Known rows, with every step that occurs
dased-refavuv: [ -2  -1   1   3   9  21 -32  20 -21  -6 -37  16  24   6  13 -11 -16 -25
  -4 -12 -38  -1 -10 -24  -4 -11   2  -2 -34 -16]
refavuv-dased-nididab-devi-mafonu: [ 29  10  45  35  14  12 -41  23  21  18  18  58  38  -1  19 -22  12  -3
  -2  18 -10   6  -2   4  -1  -8  -2  -6 -20  -8]
sazi-sobik-refavuv-dased: [  5  16   5  41  17  26 -15  32 -35  -5  11  -8   7 -33  32 -33  -5 -15
   9  18  -4  -2 -47 -33   5  20 -22 -27 -25  -9]
sobik-refavuv: [ -4  -5  -3  22   6  20 -20  30 -34  -2  -5  -2  19 -15  26 -25   0 -17
   2   6 -22  -1 -24 -22   2  -8  -8 -18 -36 -16]
sobik-refavuv-dased-nididab: [  7  13 -20  30   6   5 -27  19 -24 -14   7   2  24 -28  17 -36   2  -3
  12  14  -7  18 -28 -30  -1  -2 -18  -4  -7  -6]
niru-devi: [  6  21  15   7  15  39 -29  35 -14   9   1  22  19   3  17 -21  12 -13
  -3  -9  -5 -16  -2  12   9  -3   8   4 -35 -21]
niru-dased-refavuv: [  6   7  -2   9   0  25 -37  13 -17 -11 -30 -12  17  -1   1 -12 -28 -15
 -10  -4 -54 -19 -17 -15  -2  -5  10  -1 -43 -22]
kabapob-devi-mafonu: [  2 -13  62  32  15  29 -28  34  -7  11 -20  29  44  14  -7  -2  -9 -23
 -26  15 -27 -10 -14 -21   7  -9   6 -19 -71 -30]
refavuv-dased-nididab-devi: [ 23  28  20  24   8  13 -30  22   2   6  14  51  32 -11  16 -31   8   3
   3   4  -4  16  -8  -2  -8   7 -11   6  -8 -10]
vopunon-devi: [-12  15  22   9   7  16 -33  28 -13   4  -9   0  30   8  10 -30   2 -12
 -19  -5 -20 -13 -22  -5 -19  -1  -7  11 -40 -28]
refavuv-dased-nididab-devi-kabapob: [ 34  54  14  19   0  16 -13  18  11   2   0  52  27  -8  26 -39  -4  -2
   3   3  -8  15 -15  -2 -13  15   7 -16 -15  -8]
nididab-devi-mafonu: [ 17  -2  59  28  10  25 -32  37   7  28   5  53  35  15  25  -9  13 -17
 -10   7 -17 -13   3  12   6 -16   5 -17 -47 -16]
sazi-sobik-refavuv-dased-nididab: [  8  21 -12  50  11   6 -26  29  -9  -8   0   4   9 -41  31 -36  -3  -4
  21  22  -5  11 -45 -32 -12  11 -15 -30 -11   2]
nididab-devi: [ 15  15  33  18   6  32 -19  32  -9  15   0  44  29   7  24 -23  10 -12
  -7  -4 -14  -6  -2   7  -1   1  -3  -9 -35 -22]
niru-sobik-refavuv-dased-nididab-devi: [ 12   4  -8  52  11  11 -26  33 -10  -9  19  14  23 -22  48 -43  24 -21
   1  -4   0  19   1 -14  -1  21  -6  -6  -6 -38]
refavuv-dased-nididab-devi-vopunon: [ 25  42  24  25  10  10 -33   5  12  12 -10  37  21   8  14 -30   8  -2
  12  -9   7   0  -6  -2 -18   6   6   6 -23   9]
sobik-refavuv-dased: [  3   9  -4  19  13  28 -16  20 -48 -15  14 -10  20 -22  22 -29  -6 -15
   3  11 -10   6 -32 -33  10   6 -22  -3 -21 -13]
kabapob-devi-refavuv: [-10   2  47  -1  24  24 -23  52 -23 -14 -32  23  42   7  -6 -10   7 -18
 -31   0 -26  -1 -14 -28   5  -4  -2 -19 -61 -23]
mafonu-devi: [  0   0  20  -5  11  25 -17  35 -35   9 -16  11  26   1 -25 -23 -21  -3
 -27   8 -11 -17  -3 -20 -14   7  -2  -8 -39  -2]
devi-niru-sobik-refavuv: [-16 -23   5  51   4  27 -38  35 -36 -10   2 -11  22   0  10 -11   5 -42
  11 -25 -20  -7  -3 -32  31  21   9  -8 -52 -35]
nididab-devi-refavuv-dased: [ 12  24  45 -13  32  31 -25  43 -22  -7  20  37  30  -4  22 -23  20  -5
 -14  -3  -4   0  -2  -8  11   6 -15  -4 -22 -11]
sobik-refavuv-dased-nididab-devi: [ 25  19  -2  41   4   6 -25  25  -6   1  10  39  25 -22  38 -37  24  -3
   8  10  -3  26 -19  -4  -6  -5 -22  -4  -3 -19]
sazi-sobik-refavuv: [ -4   2   7  44   8  21 -18  40 -22   6 -11   0   7 -23  35 -26  -2 -19
  10  11 -17  -5 -37 -22  -7   4 -13 -37 -37  -8]
vopunon-devi-mafonu: [ -9  -1  51  20  13  12 -46  29   5  16  -3  11  34  19   9 -18   1 -18
 -22   8 -27 -22 -11   0 -16 -15   1  -2 -53 -23]
sazi-devi-refavuv-dased: [ 10  19  37 -23  44  24 -29  35 -26   0   5  10  57  -9 -11 -19 -12 -11
 -36   7   1   2  -1 -43   3  12 -13 -11 -17  19]
vopunon-devi-niru-sobik: [-25  -5  30  35   6  20 -53  30 -14  -5   0  -7  35  22  -4 -15   8 -33
 -10 -36 -18 -17   3 -20   4  28   9  16 -57 -46]
refavuv-dased: [  7  23  14   1  16  34 -23  14 -36  -8  18   4  23  -9  -4 -26 -16  -5
  -6   3 -10  -9 -20 -31  12  19 -12   6 -25  -7]
sazi-sobik-refavuv-dased-nididab-devi: [ 26  26   6  64   9   7 -23  36   5   9   3  40  10 -35  54 -37  18  -5
  15  18   3  23 -34  -4 -18   6 -25 -26  -7 -12]

Rows
[  7   8  31   7  15   2 -41  50  16   2 -14  61  36   0  22 -24  30  -3
  -3  -1 -18  11   6   5 -10 -22   4 -17 -24  -3]
dased-nididab-devi-refavuv
[ 10  23  31   8  20  21 -28   8  -4  29 -35   2  44  22 -11 -15 -24 -20
 -22  -8   0 -20  -1 -32 -23  -1  11 -10 -41  26]
sazi-devi-vopunon
[ 12  14  26  11   7   3 -46  46  26  -4  -5  35  31  -4  11 -23  23   7
 -11   4 -32  -3  -1  19  -8 -16  13 -19 -36  -5]
niru-dased-nididab-devi-refavuv
[ 29  11   9  57  -3  11 -41  25  -6   6  11  53  32 -17  26 -13  28 -12
  28  -4  -3  23 -20  -6  14   6 -20   9 -19 -19]
sobik-refavuv-dased-nididab-devi-niru
[ 24  30   7  42  11   4 -28   9  -1   7 -11  27  13  -6  37 -35  15  -8
  18  -2  10   8 -18  -5 -17  -1  -6   1 -18   2]
sobik-refavuv-dased-nididab-devi-vopunon
[ -6  37  18   4  -1  20 -16  28  -5   1 -26   1  27  14  19 -38 -14 -16
 -21  -7 -27  -8 -23  -7 -28  10   9 -11 -47 -24]
vopunon-devi-kabapob
[ 16  46  12   0   6  41 -10  37  -6   3 -15  24  17   9  29 -30  -5 -19
  -7  -6  -9 -16  -5  15   4   9  27 -17 -37 -13]
niru-devi-kabapob
[ -4 -22  12  48  15  25 -37  33 -25  13  -6  -2  50  -2   7  -7  -3 -46
 -14 -18 -10   0   8 -43  14  18   2 -16 -40 -18]
sazi-devi-niru-sobik-refavuv
[ 24  22  13  33  -8  10 -36  26  20  11  -5  34  27  -5   9 -29   5   9
  -1   7 -31  -7 -12  20 -18  -8  10  -6 -32 -19]
niru-dased-nididab-devi
[  9  -1   7  23  -9  27 -54  11 -13  -9 -31   4  24   7 -16  14 -23 -21
  10 -19 -53 -15 -21 -20  20   0  16   7 -60 -19]
devi-niru-dased-refavuv
[  0  18  32   5  26   7 -31  41  -9 -22 -20  29  46  -9 -12 -19   7  -2
 -21  10 -13  15 -20 -41   3   4  -8  -9 -34 -15]
kabapob-devi-refavuv-dased-nididab
[  5 -16   8  73  -5   6 -47  40   4   4  -5  39  30  -5  32 -17  33 -34
  17 -23 -12  18   9  -7  10   8   8  -7 -33 -38]
dased-nididab-devi-niru-sobik-refavuv
[ -8   8  33  26  -2  18 -48  26 -10   8  -9  16  37  17  -9  -6   8 -17
  -1 -20 -21 -14 -20  -6   0   4  -4  21 -56 -27]
vopunon-devi-niru
[-25 -18   9  54   4  15 -47  38 -25  -8  -3 -19  29   7  24 -18  19 -42
  -3 -26 -20  -6 -10 -20   0  21  -2  11 -54 -53]
vopunon-devi-niru-sobik-refavuv
[  6  32  12 -10  32  13 -42  44   3 -15  14  31  27 -13  12 -28  26   1
  -4  -1   6  -3   5  -1  11  -2   7   4 -11  -3]
niru-devi-refavuv-dased-nididab
[  1 -11  31  11   2  29 -31  31 -34  11 -19  26  31   8 -42   2 -16 -11
  -9  -4 -13 -21   1 -25   8  14   2  -1 -54   1]
mafonu-devi-niru
[ -1   7  18 -20  27   3 -36  39 -21 -16  -4  18  30 -18 -28 -23  -9   9
 -29  15   0   2  -1 -36 -12   3  -7  -9 -17  17]
mafonu-devi-refavuv-dased-nididab
[ 14  11  24  52   7  19 -49  25   4  -4  22  43  36   0   8 -19  19 -20
  10 -26  -1   8  14 -12  20  34   7  12 -24 -31]
refavuv-dased-nididab-devi-niru-sobik
[ 15   5  28  52 -13  16 -48  20  11  -3 -26  25  45   1 -42   7  -8  -3
   2  -1 -40  -7 -31 -13   8   3  15  -2 -71 -23]
kabapob-devi-niru-dased-nididab
[ 18   7  45  33  -2  32 -36  30  -8  20  -2  65  32  17   6   2  18 -18
  12 -21 -18  -4  -7   5  20   2   0   1 -47 -20]
nididab-devi-niru
[ 10  -4  20  58  11  33 -34  33 -34  -7  28  17  24  -5  32 -19  27 -38
   9 -23   1   7   1 -16  34  35 -11   6 -33 -47]
nididab-devi-niru-sobik-refavuv-dased
[ 13   5   7  37 -15  10 -57  13  10  -3 -11  14  30  -6 -34  -3 -11   6
  20  -5 -37 -15 -21  -5  12   2  20  -2 -50  -3]
devi-niru-dased-nididab
[-14  23  20  -6  25  -7 -50  33  -2 -19   2  12  36  -7   7 -34  19   2
 -17   4 -11   5 -16 -18 -23   0 -11  11 -17 -11]
vopunon-devi-refavuv-dased-nididab
[ 28   6  40  44  -5   4 -51  29  40  22   3  42  34   1  11  -9   4   0
  -3  20 -34 -14   1  27  -7 -22  20 -18 -45 -11]
niru-dased-nididab-devi-mafonu
[ 26  30  18  34  -5   5 -43  11  32  19 -24  17  16  13   5 -23   0   6
   8  -7 -23 -20  -9  23 -23  -7  27  -4 -47   5]
niru-dased-nididab-devi-vopunon
[ -8 -22   6  34  15  32 -30  35 -59 -15  13 -18  21 -13 -13 -15  -6 -33
 -13  -9   4  -7   0 -48  22  46  -9   8 -38 -26]
mafonu-devi-niru-sobik-refavuv-dased
[ 27   2  25  37 -11  28 -51  21   2   6 -28  39  24  13  10  10   1 -19
   6 -25 -49  -9 -10   9  18   0   6   9 -55 -31]
nididab-devi-niru-dased-refavuv
[ 29  11  37  37 -11  32 -43  26  -2  12   4  32  29   9  -7  -1   4  -8
   7 -11 -30 -22 -16  19  21   9   8   4 -61 -20]
nididab-devi-niru-dased
[ 12   4  43  44  -6  35 -38  21 -18  -2 -19  10  39   7 -37  12 -13 -11
 -12  -3 -41 -18 -33 -14  22  15   8   3 -84 -32]
kabapob-devi-niru-dased
